Known rows, with every step that occurs
pimot dizu: [-33 -23  26  -9  18  28  12   6 -15 -10  16  30 -17  -1   0  -8 -16  -9
  12  -6  15  37 -39 -14  23   2]
zegug kepiba: [  3 -15 -34  15  -2  -7 -11   6 -36  57  -4  32   9  29  11  13  31   9
 -10   9  -9  29  15 -32 -15 -17]
viraz kepiba: [ -4 -24 -26  13   1  18  33   2 -42  51  -1  34  -2  29  23  28  24  30
   6  -6  14  27  11 -50 -35 -16]
zegug kepiba luda dizu zeron: [ 24  -6   2  -4  20 -10 -23  32   4   9 -10   5 -41  12 -34 -18  13  21
 -48   6 -18   0  32  18   5  11]
zegug kepiba luda: [ 52 -12 -20   6  25 -15 -34  28 -38  36  -9  10  11  35  -5  -2 -19  32
 -12  38   8  25  23   8 -31  10]
dizu zegug: [-24  31 -31 -30 -15 -19 -39 -13 -39  -3  27  22  14  12  37   7 -28 -23
  13  32   6  -8  -6 -57 -18  -3]
luda kepiba zupo dizu: [-34   1  10   7 -22  17  56  -3  20 -16  -5  -2  -9 -13  13  17  31 -34
   8 -32   2  21 -13  38  27 -16]
kepiba luda dizu zegug: [ 26  38   9 -43   6 -23 -50   4   6 -54  36 -19   3 -11 -12 -12 -54  -7
  15  42  20   2  -6 -32   0   3]
ruga dizu: [-14 -40  37 -21   1  13  23   2  20 -21  23  17   2 -22  15  -7   5 -16
  22 -16  23  13  -4 -27  36 -40]
sezo kepiba: [ -1   7  -8  53   2   3  25   0 -12  50  -2   5  14   5  33   8  10   3
  -6   2 -17  30  29 -28   4  19]
zupo dizu: [-19  -6  28 -12   1  14  13   1   3 -24  24  26 -13 -18  41 -13  15 -27
  24 -24  28 -26 -26 -17  33  -1]
zegug kepiba zupo dizu luda: [  3  -9   2  11   5  11 -24 -35  27 -31   0  22   2 -17   7  13  18   2
   7 -30  -3  -3  -6  49  12 -14]
dizu zeron: [-45 -15 -20  -9   0   3   5  16 -32  33  -7  38 -30  23  20  -7  16 -11
 -24 -10 -18 -29  14 -21  -4  20]
zegug kepiba zupo dizu: [-20 -13  -3   0 -12  18  13   8   4 -19   7   8 -10  -4  23   1  45 -22
  -4 -19   7  29 -11  34  32 -35]
zegug kepiba luda dizu viraz: [ 59  17   8 -12  -5 -29 -52  18  18  14 -31 -43  19   8 -36  -1  25   3
 -16  27 -18 -21   6 -11 -11  18]
viraz dizu zegug kepiba: [ 13   3 -18 -11 -15 -17 -53 -14 -40  15  19  27   5   7  15  11   1   3
 -24  21  -5  35   4 -25  -9 -79]
zupo kepiba: [-24 -25 -22  21 -24 -21  18  10 -31  48 -14  31  17   0  32  17  27 -10
   3  -7 -23  -5  30 -49 -20  23]
zeron dizu luda kepiba zupo: [-49  18  -3  24 -13   8  28  -8  30 -12 -22   4   5   2 -45  35   2   2
  12 -37 -20  48 -11  46  -8  -1]
luda dizu sezo kepiba zupo: [-31   4 -14  28   0  25  61 -14  31  -2  -4 -53  19  -3 -28  -2  -7   5
  17  -9  -8  32  -3  21  12   6]
luda kepiba zupo dizu viraz: [-19  25   1   0 -44  -5  16  -7  20   6 -43 -28  14  -4  13  24  57 -49
  -7 -17 -27 -32 -16  31   5   8]
viraz dizu luda kepiba zupo: [-18 -30   9  14 -14  13  34 -36  27  -7 -20  -4  15 -13 -36  41  -7   2
  16 -35 -14  44  -2  43  -3 -45]
ruga dizu sezo kepiba luda: [ 52  -4  13  33  38   4  16  -2   6  16  -8 -28  22   4  -9 -22 -65  43
   1  26  15  -6  20  48 -15  24]
zupo dizu sezo: [-27  -2  -2 -11  12  18  24 -23  -8  -4  13  11   6   4  16 -23 -27   0
  39 -16  34 -72 -47   4  -7  19]
luda dizu sezo: [-27  -7  -1 -18  12  12  33 -20  18  -6  15 -17  13   2 -38 -16 -29  10
  46 -10  25 -38 -40 -35  -5  16]

Rows
[  5  -8  20 -22  21  -1  -5  32  13 -19   2  -3 -41  -1 -29 -26  -9   5
 -21  -1  -2 -19  14   4  15  26]
kepiba luda dizu zeron
[ 15   3  -4  -1 -22   2  10  -4   5  33 -24 -15   5   8  -8  27  61  12
  -5  -8 -10 -11  -1 -57 -22  -9]
luda dizu viraz kepiba
[-31  48 -17 -16 -33  -8   2 -22  -1 -33  14   2  -1 -10  31  21   1 -43
  -3   4  -4  10  -8  24   7 -22]
luda kepiba zupo dizu zegug
[  5 -42  39  -5  13  11 -20 -40  15 -25  13  27  10 -26 -10   6 -30  16
  34 -31  13 -12 -21 -11   5 -37]
viraz dizu luda
[ 11  38 -27  -5 -13 -21 -56 -14 -30   6  22  37  -3   4  44   5  19 -13
 -24  19  -3  -2   5 -10  -2 -30]
zupo dizu zegug kepiba
[ 61   3  -6 -16  12 -25 -72  10 -42   0  10   5   7  16  -3  -4 -46  25
 -24  50  12  31  12  15 -26 -47]
viraz dizu zegug kepiba luda
[ 49  21   7  41  37   5   7  -1  -7  14  -7 -22  12   7  10 -26 -58  34
   3  19  18 -34   4  56 -18  53]
zupo dizu sezo kepiba luda
[-16  -9 -13 -12 -32  18  31   3  15   1 -26 -40   8   9 -20  31  60  -5
   1 -11 -10  27  -5 -18  -8 -25]
luda dizu viraz kepiba zupo
[  6 -13   9   1   4 -20  -2  35   8   4 -19   5 -36  -9 -21 -15  10   7
 -38  -4 -28 -25  42   6   1  39]
zupo kepiba luda dizu zeron
[-36 -44  20 -16  -1  15   9  11 -19   6   0  32 -40   0   6 -15  10  -7
 -25 -27  -6 -12  -3  -5  20 -40]
viraz dizu zeron
[ 57  32  26  17  -3 -21 -25  13  35   8 -29 -61  22  -9 -20  -6  10  -2
 -13  23 -24 -20  15  -8   2  44]
sezo kepiba luda dizu viraz
[ 39   9   5  42  51  15   8   1 -20  24 -13 -19   9  19 -19 -25 -80  48
  -5  34   9  12  -5  58 -25  55]
pimot dizu sezo kepiba luda
[ 11  34 -26 -13 -14 -26 -49 -11  -7   5  24  11   3   2  -4  11  17  -5
 -17  24 -13  30  12 -45   0 -34]
luda dizu zegug kepiba
[-39 -11 -17   0 -10  15   5  16  -9  -1 -11  28 -48   9  22  -8  59 -21
 -51 -27 -22  -6  13  56  26 -19]
zegug kepiba zupo dizu zeron
[ -3  11 -11  -7 -35  -4 -22   3   6   4 -33 -20  12   4  22   8  69 -39
 -20  -7 -22 -26 -14  26  10 -11]
zegug kepiba zupo dizu viraz
[ 29 -10  39 -25  22   0   1  25  28 -41  20 -26  -3 -14 -34 -19 -30   7
  28  10  29  13 -10 -23  18  13]
kepiba luda dizu
[-39  33  -8 -39 -25   2 -21 -11  -6 -64  36   2  -3 -16  45  -2  -9 -49
  12  10  17  -4 -25   5  22 -26]
kepiba zupo dizu zegug
[ 32  -9  -7  -7  33  14  27  -7   0   6   0 -26   6  20 -50  -8 -48  60
  28  12  37 -19 -16   0 -42  17]
viraz kepiba luda dizu sezo
[ 18 -10  -5   0  16 -14  16   1   8   5  -9 -27  20   0 -45 -17 -46  32
  26  11  10 -43  -2   1 -33  45]
zupo kepiba luda dizu sezo
[ 29 -22 -11  13   4 -28  -8  31 -34  29 -20   9  16   8  12   2 -23  15
   0  26  -5  -6  35  -7 -37  44]
zupo kepiba luda
[ -2  18  -3  45  14  10  44 -24  24  30   2 -29  17  -4 -18  -9 -14  22
  14  -8  -6  -5   2 -15   1  27]
luda dizu sezo kepiba
[-18 -11  21  -7   5  20  -8 -35  36 -60  12  13   2 -30  13   5  -6 -13
  34 -36  12 -23 -24  36  21   2]
kepiba zupo dizu luda
[-39 -10  12 -18   1   6  15  14  18  -6   8  14 -43  -6 -14 -14  27 -14
 -17 -26 -14 -18   6 -29  29   8]
luda dizu zeron
[ 31 -16  25   1   4 -20   4  28  21 -15  -1 -17   2 -25 -25  -7  -9   8
  10   6   0   8  22 -21   4  27]
zupo kepiba luda dizu
[-19  51  -9   5 -22   1 -12 -16   0 -41  25  -9   0 -20  55   3  -2 -38
 -11  11  -6  18   2  21  25 -16]
sezo kepiba zupo dizu zegug
